Each row comes from the steps of one path. Every step used is in the known rows, and no mark comes twice. Write the path behind each row, first mark first.
In the rows, 100 means zero.
Known rows:
taze-gopek-roge: 114,94,88,83,98,107,118,90,78,101,93,117,115,81,95,85,91,141,81,128,110,92,110,101,95,92,92,94,131,87,115,85,104,113,89,100,102
surazin-taze-gopek-depug: 113,147,72,89,75,93,89,155,82,95,116,128,121,115,111,105,82,119,59,98,90,123,127,101,79,58,93,92,128,104,92,94,91,126,79,118,99
lumop-nefu: 103,106,106,95,86,78,102,114,91,86,118,96,150,132,113,119,113,134,92,108,98,96,109,124,91,98,109,108,87,114,106,69,92,112,90,90,107
guvad-depug: 98,100,109,117,112,106,108,117,84,105,114,97,127,103,85,97,107,111,98,147,59,97,93,97,109,75,91,114,98,99,106,84,125,100,100,126,116
piferet-nopedu-putu-nefu-figek-gopek-depug: 85,163,73,108,98,125,70,115,90,97,109,117,114,89,96,157,109,97,62,60,89,98,91,103,80,74,86,100,95,108,86,114,78,121,109,133,111
gopek-roge-nopedu-nafi-nefu: 106,84,90,83,100,79,101,97,122,88,108,66,76,94,123,74,84,111,140,108,75,114,98,110,111,119,83,76,133,94,100,106,113,76,88,75,75
surazin-taze-gopek-nafi-nefu-figek-segen: 96,106,107,114,116,97,94,112,85,98,97,89,92,108,100,77,92,104,94,108,106,115,104,68,83,105,107,102,81,124,105,123,93,87,100,112,103
surazin-taze-gopek: 112,111,100,90,85,94,109,146,77,94,94,122,120,119,120,92,72,114,92,108,120,112,136,89,98,76,118,108,109,109,98,95,104,105,84,111,97
vava-gopek-roge-nopedu-putu-nefu-piferet: 112,92,118,88,96,99,108,70,98,96,93,123,91,82,102,111,98,80,104,98,111,126,90,128,130,124,102,91,114,119,85,102,96,105,63,113,93
surazin-lumop: 111,84,105,105,105,103,88,125,88,86,109,106,122,109,117,48,103,116,80,188,106,84,136,102,80,99,90,103,139,112,108,85,108,104,109,106,110
nopedu-putu-nefu-piferet: 103,84,142,105,102,107,92,96,91,95,104,98,111,99,97,111,109,90,98,91,111,111,97,117,114,108,105,112,88,115,91,86,104,92,79,115,94
taze-gopek-putu-nefu-figek: 97,114,110,113,108,111,96,105,83,100,82,99,102,107,99,116,108,95,70,73,99,93,94,86,91,103,106,134,73,106,113,104,95,98,99,116,92
roge-nopedu: 122,112,94,98,118,94,122,90,103,77,105,104,105,125,124,80,98,114,115,134,81,106,128,116,113,129,99,97,119,134,90,84,94,107,84,106,55
gopek-putu-nefu: 101,105,118,91,99,103,105,88,111,96,91,96,138,114,91,104,113,134,77,83,91,87,94,117,94,107,103,128,92,98,100,87,86,95,87,110,90
taze-gopek-roge-nefu-figek-segen: 95,86,88,102,120,102,110,82,54,104,115,98,91,109,88,89,114,109,82,125,103,88,84,68,80,114,91,111,91,100,127,100,92,110,108,109,102
lumop-nefu-figek: 95,110,102,114,99,86,90,115,77,86,107,95,116,124,113,126,112,99,81,97,98,99,106,90,86,106,106,120,66,121,115,88,101,109,108,96,106
nefu-figek-segen-putu: 103,95,100,123,113,108,94,91,92,108,92,89,112,88,85,89,118,99,84,89,96,86,86,89,86,92,112,101,79,123,109,109,109,97,112,120,95
gopek-roge-segen: 98,61,81,74,96,98,127,56,85,91,115,98,108,110,80,57,98,152,98,152,97,71,105,109,80,112,101,102,133,70,112,90,78,116,88,113,90
figek-nopedu-nafi-segen-putu-nefu-piferet-gopek: 99,104,91,111,101,126,94,92,133,101,100,135,79,70,88,115,93,51,127,74,121,123,90,137,104,98,97,86,94,114,82,113,94,104,112,82,121
surazin-taze-gopek-roge-nopedu-putu-nefu: 108,108,120,90,85,103,114,107,99,92,72,102,109,104,126,86,82,111,93,76,107,117,101,118,124,128,118,122,100,121,77,118,93,95,63,123,78
putu-nefu-figek-nopedu-nafi: 89,108,87,135,97,121,91,143,139,86,99,70,91,111,108,116,93,83,114,116,89,102,82,96,87,132,100,135,85,93,103,138,109,93,110,103,92
taze-gopek-roge-segen-putu-nefu-piferet-nopedu: 95,89,122,77,102,114,120,72,72,122,89,131,74,83,72,96,93,99,106,88,124,92,107,107,113,86,114,86,90,82,87,80,80,118,95,104,92
taze-gopek-roge-nopedu-nafi-nefu-piferet-segen: 112,91,100,76,86,90,110,95,101,103,92,115,55,82,112,100,86,60,151,78,117,126,133,108,129,88,95,64,140,120,93,82,118,105,94,88,110
gopek-roge-segen-putu-nefu-piferet-nopedu: 91,86,123,75,105,109,117,61,82,115,93,125,77,87,71,92,98,103,106,92,117,90,107,107,110,96,108,87,86,83,85,81,81,115,101,100,90
vava-gopek-roge-nefu-figek: 95,84,72,92,98,81,109,69,63,96,119,118,77,107,109,104,108,86,87,106,99,95,97,57,98,119,78,101,98,84,127,105,108,108,120,88,115
piferet-nopedu-putu-nefu-figek: 87,120,121,122,109,115,93,101,83,99,85,94,97,104,108,122,110,96,89,68,102,95,82,85,103,113,103,134,54,106,96,115,100,92,114,113,85
taze-gopek-depug-guvad: 118,141,83,73,106,69,84,111,95,90,130,99,130,106,90,116,91,117,63,145,50,105,110,115,98,40,99,93,157,130,101,82,104,124,63,134,109
surazin-lumop-nefu-figek-gopek-roge-segen-putu: 89,64,81,92,80,100,92,80,86,104,92,98,101,82,92,69,105,92,79,109,113,67,111,105,80,93,121,88,114,102,107,107,88,116,103,126,135
gopek-roge-segen-putu-nefu-figek: 88,80,109,113,104,108,104,83,78,107,83,91,86,92,86,75,106,90,75,81,97,82,93,88,93,118,116,126,77,96,108,119,100,97,106,126,99
putu-nefu: 101,99,128,109,109,108,111,111,89,97,101,94,136,118,96,91,107,128,88,107,94,91,103,118,99,116,109,135,91,106,99,92,99,90,95,117,91
nopedu-nafi-gopek-putu-nefu-figek: 90,112,99,114,99,99,92,119,110,102,85,75,95,119,105,120,101,101,84,85,90,94,80,78,92,107,103,129,77,79,114,114,97,90,109,97,89
gopek-roge-segen-putu: 103,60,88,85,85,96,115,60,97,106,98,94,106,86,83,57,104,126,95,104,96,70,104,109,92,92,113,89,117,82,107,97,96,106,95,115,97
putu-nefu-piferet-gopek: 104,101,104,97,117,120,102,68,89,86,120,150,98,82,83,120,95,85,111,101,123,121,102,139,99,93,90,90,93,119,97,82,82,108,111,91,107
nopedu-nafi-segen-putu-nefu-piferet: 101,82,130,107,91,96,91,126,111,116,97,92,97,90,95,92,103,60,107,78,108,107,103,115,114,99,112,101,92,97,89,97,116,84,90,100,114
nafi-nefu-piferet-gopek: 106,89,97,87,121,108,92,57,90,83,126,141,81,74,90,113,94,85,129,94,115,128,106,125,99,79,79,62,109,122,99,76,93,101,111,73,104
piferet-nopedu-putu: 100,122,104,97,92,109,100,81,106,93,98,100,120,101,116,127,110,136,112,84,105,90,85,100,108,88,91,98,84,95,88,92,97,100,105,93,76
segen-putu-nefu-figek-gopek: 85,110,99,123,116,125,85,109,85,100,87,104,117,85,92,130,106,74,81,68,112,80,107,94,92,97,119,117,82,124,101,118,101,93,118,141,126

Which path is each row?
106,78,142,105,107,104,95,100,89,106,99,106,106,91,85,95,108,76,93,85,108,107,111,115,114,99,113,103,87,117,93,83,110,93,87,115,100 | segen-putu-nefu-piferet
92,104,113,125,131,116,102,101,75,100,100,88,117,113,79,95,116,115,78,121,97,93,78,96,76,121,110,132,73,120,110,112,90,99,105,127,90 | putu-nefu-figek-segen
96,110,103,99,95,93,109,137,113,115,99,83,90,125,106,122,83,118,124,123,106,101,91,90,112,89,105,91,101,52,100,91,95,96,108,72,80 | putu-nefu-piferet-nopedu-nafi-gopek
93,117,67,86,103,102,80,82,132,82,94,88,92,94,112,136,99,87,109,68,90,95,98,94,92,96,91,86,110,111,103,109,86,95,100,100,97 | roge-nopedu-nafi-nefu-figek-gopek-putu
106,67,131,88,119,87,87,91,84,94,117,98,90,96,95,89,103,90,117,102,99,118,120,98,108,94,92,76,114,118,100,70,116,88,83,90,93 | nafi-nefu-piferet
95,88,107,65,109,86,117,69,70,110,115,127,70,114,93,107,100,112,113,113,115,96,117,66,116,96,81,68,99,67,100,59,90,119,113,62,90 | nafi-gopek-roge-nefu-piferet-nopedu
96,93,95,77,94,95,115,101,107,114,89,98,85,93,90,100,81,131,104,130,110,99,91,91,109,102,93,83,118,49,104,94,96,107,100,70,95 | putu-nefu-piferet-nopedu-nafi-gopek-roge
110,138,70,75,97,54,80,124,126,92,133,71,123,120,96,119,86,126,79,161,40,106,95,104,99,45,96,85,162,100,102,93,105,116,74,113,104 | nopedu-nafi-gopek-depug-guvad
92,119,102,87,85,91,97,124,137,118,91,97,96,104,104,110,100,90,120,81,105,97,93,104,106,93,95,96,98,65,83,99,98,93,106,66,110 | gopek-putu-nefu-piferet-nopedu-nafi-segen
103,69,118,91,103,85,81,110,104,93,124,80,80,95,104,99,94,81,133,107,96,120,106,103,106,92,88,76,115,97,104,84,119,77,90,80,96 | nopedu-nafi-nefu-piferet
85,80,96,116,92,99,103,107,96,115,82,70,75,100,94,84,94,92,90,90,95,84,80,81,96,112,117,119,85,69,113,128,101,92,110,111,97 | nopedu-nafi-gopek-roge-segen-putu-nefu-figek
111,114,90,114,86,98,101,87,136,112,94,111,113,79,111,74,108,91,106,71,106,94,117,106,107,84,98,76,91,104,87,109,104,87,125,82,132 | piferet-gopek-nafi-segen-putu
97,74,93,104,107,96,100,69,80,111,101,91,97,87,85,79,119,97,81,85,96,81,86,75,90,105,99,94,82,106,117,108,108,100,115,108,105 | gopek-roge-nefu-figek-segen-putu
106,108,90,101,103,110,102,85,122,99,106,136,72,74,102,107,88,50,134,75,116,129,97,145,116,99,96,75,99,117,81,102,88,100,108,80,107 | roge-nopedu-nafi-segen-putu-nefu-piferet-gopek
92,118,97,109,113,115,94,77,96,89,91,118,98,97,93,124,108,92,78,71,100,100,88,98,86,105,94,125,68,110,109,107,85,101,116,102,97 | piferet-gopek-putu-nefu-figek
106,103,80,108,88,85,107,142,121,103,108,66,113,133,120,107,87,137,118,142,92,92,92,89,99,87,100,94,123,57,115,97,106,91,106,76,83 | nopedu-nafi-gopek
98,105,105,114,125,115,107,75,88,95,85,86,100,97,91,89,111,112,83,111,95,102,69,103,92,141,105,121,83,128,99,124,86,104,88,128,76 | gopek-roge-nopedu-putu-nefu-figek-segen
95,90,83,121,82,91,90,128,130,116,94,74,83,101,119,85,112,55,116,60,89,88,97,73,104,109,101,100,90,89,96,127,127,87,119,84,119 | roge-nefu-figek-nopedu-nafi-segen-putu
101,112,117,92,95,108,93,78,100,94,102,107,105,95,110,132,108,111,116,84,114,102,92,100,114,85,91,88,83,101,85,84,98,103,99,91,80 | nefu-piferet-nopedu-putu
105,104,101,101,108,96,97,65,119,84,122,102,96,89,112,81,95,119,127,96,96,115,115,106,101,97,75,72,100,109,100,98,91,74,117,73,111 | piferet-gopek-nafi-nefu
113,98,66,75,89,92,120,61,98,97,99,137,119,76,93,102,95,135,87,135,106,99,92,110,101,99,86,81,144,84,114,103,103,117,94,94,115 | vava-gopek-roge
85,124,98,108,100,102,95,112,109,107,81,85,85,117,102,129,100,103,90,80,95,92,79,73,96,102,100,122,67,74,107,110,89,96,117,89,84 | piferet-nopedu-nafi-gopek-putu-nefu-figek
105,108,82,90,96,96,109,106,134,103,97,111,75,87,113,83,85,72,130,104,104,121,99,130,113,122,90,83,124,92,80,111,97,98,97,69,108 | putu-nefu-piferet-gopek-roge-nopedu-nafi-segen
94,125,95,146,113,134,96,99,140,98,73,112,84,88,97,92,106,61,96,73,104,108,104,90,97,138,106,118,67,133,80,144,96,102,117,105,120 | piferet-gopek-nafi-segen-putu-nefu-figek-nopedu
93,111,120,109,87,101,104,128,120,128,80,88,112,95,102,90,105,94,108,58,99,86,91,114,113,96,116,114,81,82,81,113,108,81,111,96,108 | piferet-nopedu-nafi-segen-putu-nefu
104,85,139,101,114,104,100,102,82,96,111,109,110,106,87,100,105,90,94,112,108,110,113,114,107,111,106,112,94,114,97,77,103,96,84,113,96 | putu-nefu-piferet
94,95,71,120,95,92,102,140,121,99,108,65,79,143,122,112,93,102,121,129,89,95,89,57,98,118,95,105,107,64,115,115,107,99,112,76,86 | roge-nefu-figek-nopedu-nafi-gopek
106,98,91,111,77,87,93,130,134,118,91,77,114,90,115,82,107,88,114,74,93,86,99,103,104,81,107,90,107,84,94,110,127,81,112,85,116 | nopedu-nafi-segen-putu
108,75,104,73,63,82,107,95,83,116,87,135,78,83,105,89,94,55,110,40,133,108,146,77,125,69,111,73,109,112,95,86,122,110,106,102,136 | surazin-taze-gopek-roge-nefu-piferet-segen-putu
104,89,72,84,87,88,113,106,116,104,96,81,107,99,103,89,84,152,98,147,99,90,93,88,97,100,88,84,137,52,118,99,106,103,101,73,95 | nopedu-nafi-gopek-roge
92,106,115,127,121,118,95,96,83,98,95,81,120,106,87,105,120,114,81,105,100,94,64,98,82,121,109,133,69,122,106,120,91,94,99,130,87 | nopedu-putu-nefu-figek-segen
101,71,114,100,108,98,81,112,119,90,115,82,74,95,99,100,94,73,136,109,97,123,104,101,105,107,91,79,115,109,97,96,119,87,84,84,95 | figek-nopedu-nafi-nefu-piferet
92,117,79,121,85,94,88,156,142,103,94,75,104,119,121,107,105,79,115,99,94,101,94,96,90,120,104,114,97,97,91,124,112,101,104,75,121 | lumop-nefu-figek-nopedu-nafi-segen
